Each row was made from one walk, in order. Every step used is in the known rows, and no mark comes twice. Write each row's walk.
Known rows:
K-U-Z-N-L: [-26.2 -40.5 -11.4   9.4  -9.0  16.7   9.8  50.4  15.9  12.2  12.8  -3.9
  -9.0  12.4 -28.6 -13.8  -8.4  32.9  15.9   6.6]
Y-J: [ 51.8 -24.3 -27.5 -16.3  -1.8  28.1 -16.9 -41.1  18.0 -18.4  27.6   7.3
 -42.8 -30.0   3.4   4.0  40.4   1.8 -10.4  33.9]
J-K-U-Z-N-L: [-25.6 -22.1 -12.1  -4.3 -23.5  33.0  32.3  51.6  29.8 -16.5  -8.9   3.1
 -18.2 -30.3   6.8  -0.7  -6.5  22.5   9.9  -8.0]
N-U: [ 34.7 -44.1 -17.0  -9.0  -4.9  41.3 -18.4 -21.1  21.8 -25.1   7.8  -6.0
 -31.0   6.5  -6.6 -28.1  23.0 -10.4 -28.0  17.6]
Z-U-Y: [ -8.5 -19.3  27.8   3.2  20.9 -25.3 -13.1 -20.9  -7.0  -2.8   0.4 -29.5
  48.4  21.9  -0.5  14.0  12.6 -24.5 -11.1 -36.7]
Z-U: [ 16.1 -49.5   9.4  -2.2 -13.2   8.2  -9.8 -34.5  19.9 -28.1  22.1  -0.4
  17.1   0.7   8.9  16.5  33.9 -17.1 -40.8 -19.5]
Y-J-K-U-Z-N: [-20.6  10.6  -9.8 -24.3 -22.9 -18.7  29.1 -13.9  33.0  18.8 -30.3  35.3
 -19.5 -56.5  21.1   3.3  -7.8  26.9  -5.8 -12.3]
Z-U-Y-N-L: [-34.5  21.7   0.1  47.2  -1.1  -5.5  35.6  53.3 -40.3   0.1   9.6 -10.9
  29.6  38.6 -36.6  26.2  13.7 -11.2 -45.6  -4.4]
Z-N-U-Y: [-25.8  -5.6  27.1  -0.3  -1.8   1.6 -12.2  21.8 -10.2  -7.3 -15.1  -7.5
  16.7  39.6 -42.1 -23.5 -11.7 -22.4  -3.5   1.6]
U-Z-N: [  7.9 -30.2   8.3 -19.0 -34.9  -5.5 -52.4   8.8  23.6 -42.5  24.9  20.0
   9.0   0.4  -3.9  -7.9   6.9  12.7  27.4  28.3]
N-Z-U-Y: [  9.6   4.1  10.3  10.3  32.1 -53.4 -13.4   9.0 -19.7  -3.2   4.4 -29.3
  54.9  10.3  -7.4  11.0   7.5   2.6   9.1  -9.2]
Z-U-Y-J-N-L: [-50.5  59.6  20.9  -1.7  -1.5  -7.8  68.4  41.1 -26.5  28.2  12.7  -6.3
  -1.1  33.2 -55.7  35.3 -42.0   5.9  11.2  16.5]
K-U-Y-Z: [ -5.6 -22.1  -1.6  -0.4  50.2  23.5  -5.4 -21.8 -17.3  46.2 -20.2 -13.7
  21.5  -5.2  28.2   3.6 -23.6  15.5  15.1 -25.6]
L-U: [ 35.3 -43.1   0.1  10.1 -20.1  13.7 -36.2 -51.1  15.3 -17.1  16.1   0.3
 -28.1  -4.5  19.6 -18.1  40.3 -41.6 -23.1 -23.4]
N-U-Z: [ 25.8 -19.5 -17.9 -21.9  -1.1  -4.4 -41.7 -14.0  22.7  -7.7   3.7  -5.0
 -25.0  11.8  -9.5 -40.5  -5.1  23.7   6.9  36.2]
Z-N-U-Y-J-K: [-27.9  55.3  11.9 -19.7 -13.8  -2.4  44.6  11.6  -3.2   0.5 -37.8  10.5
 -19.2 -19.0 -26.4   1.5 -15.5 -16.2 -12.6   9.6]
U-Z-N-L: [ -2.9 -22.0  -9.2  -7.9 -33.3  22.1 -18.6  61.4   7.7 -42.5  45.5   0.4
 -14.7   8.3 -42.8  -0.1   3.2  30.1  36.5  53.0]
U-Y: [ 26.0 -34.3   5.3  -0.3  34.7  17.9 -49.0 -19.2  -0.2 -24.7  16.5 -33.4
  11.6   7.8  12.5  -1.6  26.7 -16.2  20.3  -5.6]
K-U-Y-Z-N-L: [-52.8  -1.5   7.1  12.8  15.7  40.6  40.1  64.4 -36.5  37.6  -2.6 -10.3
  18.5  12.0 -33.5  16.3 -41.6  24.3  26.8   0.9]
N-Z-U: [ 32.5 -22.6  -4.8  -1.3  -1.1 -22.6  -7.3   1.6   9.5 -33.3  23.0   0.6
  29.4 -11.3   0.3  14.3  29.0   8.5 -17.9   9.4]
N-L-U-Y-J: [ -1.8  40.9 -15.5  27.8  14.7  -9.3  18.3   2.7 -37.0  40.6  13.1 -30.4
 -49.5   4.5 -46.4  -6.2   7.2  -9.0  14.7   7.1]
Z-U-Y-J: [-13.1  18.8  13.1  -3.1  26.2 -43.6  10.7 -31.9 -17.5  32.8  -3.6 -14.2
  21.6  -0.7 -21.9  21.5   6.6  -4.7 -15.1 -14.7]
J-N-Z-U: [  3.8   5.2  19.2 -11.7 -28.1 -13.8  11.5  11.9  15.8 -36.4  18.4  24.4
  32.9  17.1   9.1  18.0 -16.1  -1.9  -0.7  13.1]
K-U: [ 30.5 -85.6 -19.5   8.6  23.7  43.7 -13.8 -40.6  34.8   3.1  -0.4 -13.5
 -12.6 -12.2  37.0 -17.0  34.1  -8.6 -30.3 -35.4]
K-U-Y-J: [  5.4 -13.9 -11.0  11.1  56.2  -6.7   9.5 -42.8  -3.5  61.6 -20.9 -22.2
 -12.7 -10.4   6.5  -8.7   3.7   3.8  -4.2 -30.9]

Write each row's walk:
[ -0.3  27.7 -29.6  43.0 -44.2 -10.8  -6.0  32.2 -17.9   2.8  17.4  21.2
 -41.7  18.1 -20.4 -18.0  16.8   5.2 -24.3  26.4]
Y-N-L-U-Z
[  8.9  24.3 -25.1  35.7  25.4  -9.5  28.2  23.2  -7.0   3.3 -43.4   0.6
  22.3 -26.0  54.0  -2.9  14.9  -4.3 -34.7 -34.9]
J-K-U-Y-N-Z
[-31.2  21.0  10.4  -5.4  -6.8  45.7  13.9  73.4 -40.6 -15.8  27.4  -5.1
  15.3  11.4 -44.8  33.4 -28.4  18.7  43.1  48.8]
U-Y-Z-N-L
[-24.8  10.1  18.3  33.2   0.3 -33.4   5.5   3.2 -23.2   2.3 -11.4   6.2
  50.4  32.1  -1.3  18.2  19.3 -26.9 -59.9 -28.6]
Z-U-Y-N
[ -4.8  42.8  -3.7   2.0  40.2 -26.4  34.1   9.8  -7.9  55.6 -21.4   5.4
   0.2   8.8   6.0  -7.9 -46.3  21.8  32.2   0.6]
K-U-Y-J-N-Z
[  9.3 -16.5   1.3  -0.2  31.7  11.5 -23.3  -7.0  -2.7   2.5 -11.9 -33.4
  -2.4  27.7 -14.7 -29.6   5.4 -17.6   1.7  -0.6]
N-U-Y
[ 18.5   5.6 -14.5  30.0 -26.7 -34.6  13.6  19.9  -6.9 -31.1  14.3  34.8
  33.6   3.6   1.0  18.8  31.3   1.1 -65.3  16.9]
Y-N-Z-U
[  5.5  70.9  -3.7 -14.3  15.1 -58.2  39.3  -2.4 -15.8  -1.3 -21.9  -7.1
  22.0 -48.1   1.9  30.4   3.3   9.5  -3.6  -4.0]
N-Z-U-Y-J-K
[ -4.0  10.9   4.4 -34.0 -27.8   7.3 -19.0   5.1  26.0  -9.9  -0.6  18.5
 -22.4  33.4   0.3 -33.5 -45.1  13.9  21.3  36.9]
J-N-U-Z
[  6.5 -14.9   4.1 -24.4 -22.1  15.3   5.8 -28.5  -3.7 -15.8  12.0  18.3
  24.7 -17.8   8.7  36.7   1.1  11.9 -25.7   9.6]
Y-Z-U
[  6.3 -55.9   0.0  16.5  57.0  12.5 -19.0 -25.7   6.1  27.9 -18.3 -36.3
  14.9   8.3  27.2 -16.0  13.4 -10.2   0.1 -55.7]
K-U-Y
[-40.5  49.7  35.8 -14.5   2.1 -35.8  34.6  -9.7 -14.0  28.0  -6.3  12.2
  24.4  27.5 -14.4  30.2 -36.7 -11.2  -1.4  -8.3]
Z-U-Y-J-N
[ -1.6 -37.6   8.5  -7.5 -35.5  32.5  -2.1  11.5  17.2 -36.7   6.6  18.7
 -13.5  15.1 -27.4 -19.2   9.7 -17.8 -28.7  20.3]
Z-N-U
[ -8.6 -10.6  22.8   1.9 -51.6 -38.3 -44.5 -13.6   9.5  -8.3   6.6  26.1
  -6.3  10.7  -9.1 -21.0   1.9 -15.0  10.6  -5.9]
L-U-Z-N
[-13.1  24.3   3.4  -0.6 -44.8   6.9  -1.2  26.6   6.7  -4.5  23.9  12.2
 -40.4  30.5 -12.7 -15.7 -33.2   3.1  38.5  20.7]
J-N-L-U-Z
[ 32.4 -65.2 -18.8  -9.0   5.8  58.7  10.6 -41.7  45.9 -23.0 -17.8  -8.0
 -19.9 -50.5  69.0  -3.9  40.2 -18.7 -37.7 -49.7]
J-K-U
[ 14.4  -2.7 -22.1  12.3 -20.8  -3.2 -23.4   9.1   0.6  -4.4  29.4 -14.6
 -45.5   5.4 -22.4 -23.9  11.1  11.9  23.7  15.3]
N-L-U-Z
[  4.4 -32.8  -1.7   3.1  43.2  27.4   5.7 -27.7  18.8   2.3 -39.8 -31.9
  11.3 -31.2  60.8  -4.9  20.5 -20.2  -8.3 -68.7]
J-K-U-Y
[ 12.8  59.1   0.5 -16.0  17.8 -19.2   1.4  19.3 -12.9   3.8   9.7   6.4
  -2.3   8.2  -6.5   8.3 -32.1  20.6  57.0  50.9]
U-Y-J-N-Z
[ 13.5 -14.6  15.5  22.0  15.1 -16.0 -38.5 -38.8 -10.5   6.0  -2.2 -24.9
  -0.8  15.9   8.8 -18.8  17.8 -44.2   2.8 -42.8]
L-U-Y
[ -5.3  53.4 -12.0 -39.6 -29.7 -13.3  12.1  -6.2  17.4  25.6  -6.8  36.6
 -48.3  17.7 -18.8 -26.3 -56.8  32.0  19.2  62.8]
Y-J-N-U-Z
[ -3.8  36.7  13.7 -19.3  11.5   8.5  -0.5 -10.9  -5.2   8.4   3.3   3.8
 -13.6  17.8   1.0   6.7 -24.1  -8.9  32.1  18.0]
U-Y-J-N
[  6.7 -22.3   7.2 -26.3 -40.3  46.9 -14.6   5.4   0.0 -45.3  22.4  39.1
   5.9 -16.3   1.1  27.6  -4.4   7.5   9.1  39.3]
Y-Z-N
[ 11.7   0.0 -27.5  54.1 -43.8  34.7  19.7  24.8 -17.4 -17.0  27.3  18.4
 -46.9  13.1 -17.4  -7.5  38.5 -28.1 -60.0   9.8]
Y-N-L-U
[ 18.5  -0.6   1.6 -20.5  21.6  27.1 -35.4 -11.9 -25.7  -9.6   6.3 -11.3
  18.1  -5.4  16.4  14.0 -10.2  12.0  35.9  22.1]
U-Y-Z
[-37.7 -13.1  26.3   1.4  17.4  12.6  10.4  10.1 -21.3  36.9 -26.0  10.3
  39.3   4.7   3.9  13.3 -37.8  10.6  11.6 -22.0]
K-U-Y-Z-N
[-20.7  58.8  27.9   3.7 -11.4 -27.8  11.1 -30.2 -16.0  40.5 -11.8  13.9
 -23.3  24.3  -3.7  -5.2 -34.2 -31.4  16.6 -12.4]
L-U-Y-J-N
[  3.8  49.5  -1.8   3.3  33.7 -76.2  14.4   0.3 -26.7  27.3   0.9 -11.0
  31.1  -6.0 -30.9  16.4  -0.8  20.5   8.8  12.6]
N-Z-U-Y-J
[ 22.2  27.8 -12.4 -24.8  18.9  12.2   1.7 -30.3   4.5 -14.2 -11.6 -13.9
 -20.6 -49.1  29.4  14.1  24.6  -6.8  10.6   0.5]
U-Y-J-K
[ 22.7 -39.2 -23.7 -22.5   7.1  15.3 -13.7 -31.1  46.7  -5.5 -23.8  -3.0
 -11.7 -48.5  68.7 -15.7  16.0  15.6  -2.2 -37.6]
J-K-U-Z
[ 19.7   1.6 -35.5 -25.9   7.3  -4.8  14.5 -46.0  36.5  28.0 -29.2  11.8
 -40.3 -68.8  50.3  -9.1   5.7  32.2  -4.1 -13.0]
Y-J-K-U-Z
[-16.5 -32.0   4.3 -15.4 -25.1   7.1   1.8  -3.6  46.4 -13.3 -25.8  21.3
   6.1 -36.7  43.0  -8.0  -0.8  12.3  -2.9 -34.7]
J-K-U-Z-N
[-33.9  30.2  41.5   3.5 -25.2 -19.8 -10.1   4.0 -38.8  15.9 -12.1  20.3
  25.6   7.8 -15.8  10.5 -31.9 -23.6  19.2 -12.1]
L-U-Y-Z-N
[ 33.0  21.8 -19.9  33.8  18.7 -18.3 -27.9  34.5 -27.0 -28.2   3.6   2.6
  25.6  13.6   7.7  -1.4  22.0  -0.7  -4.6  27.4]
U-Y-N-Z
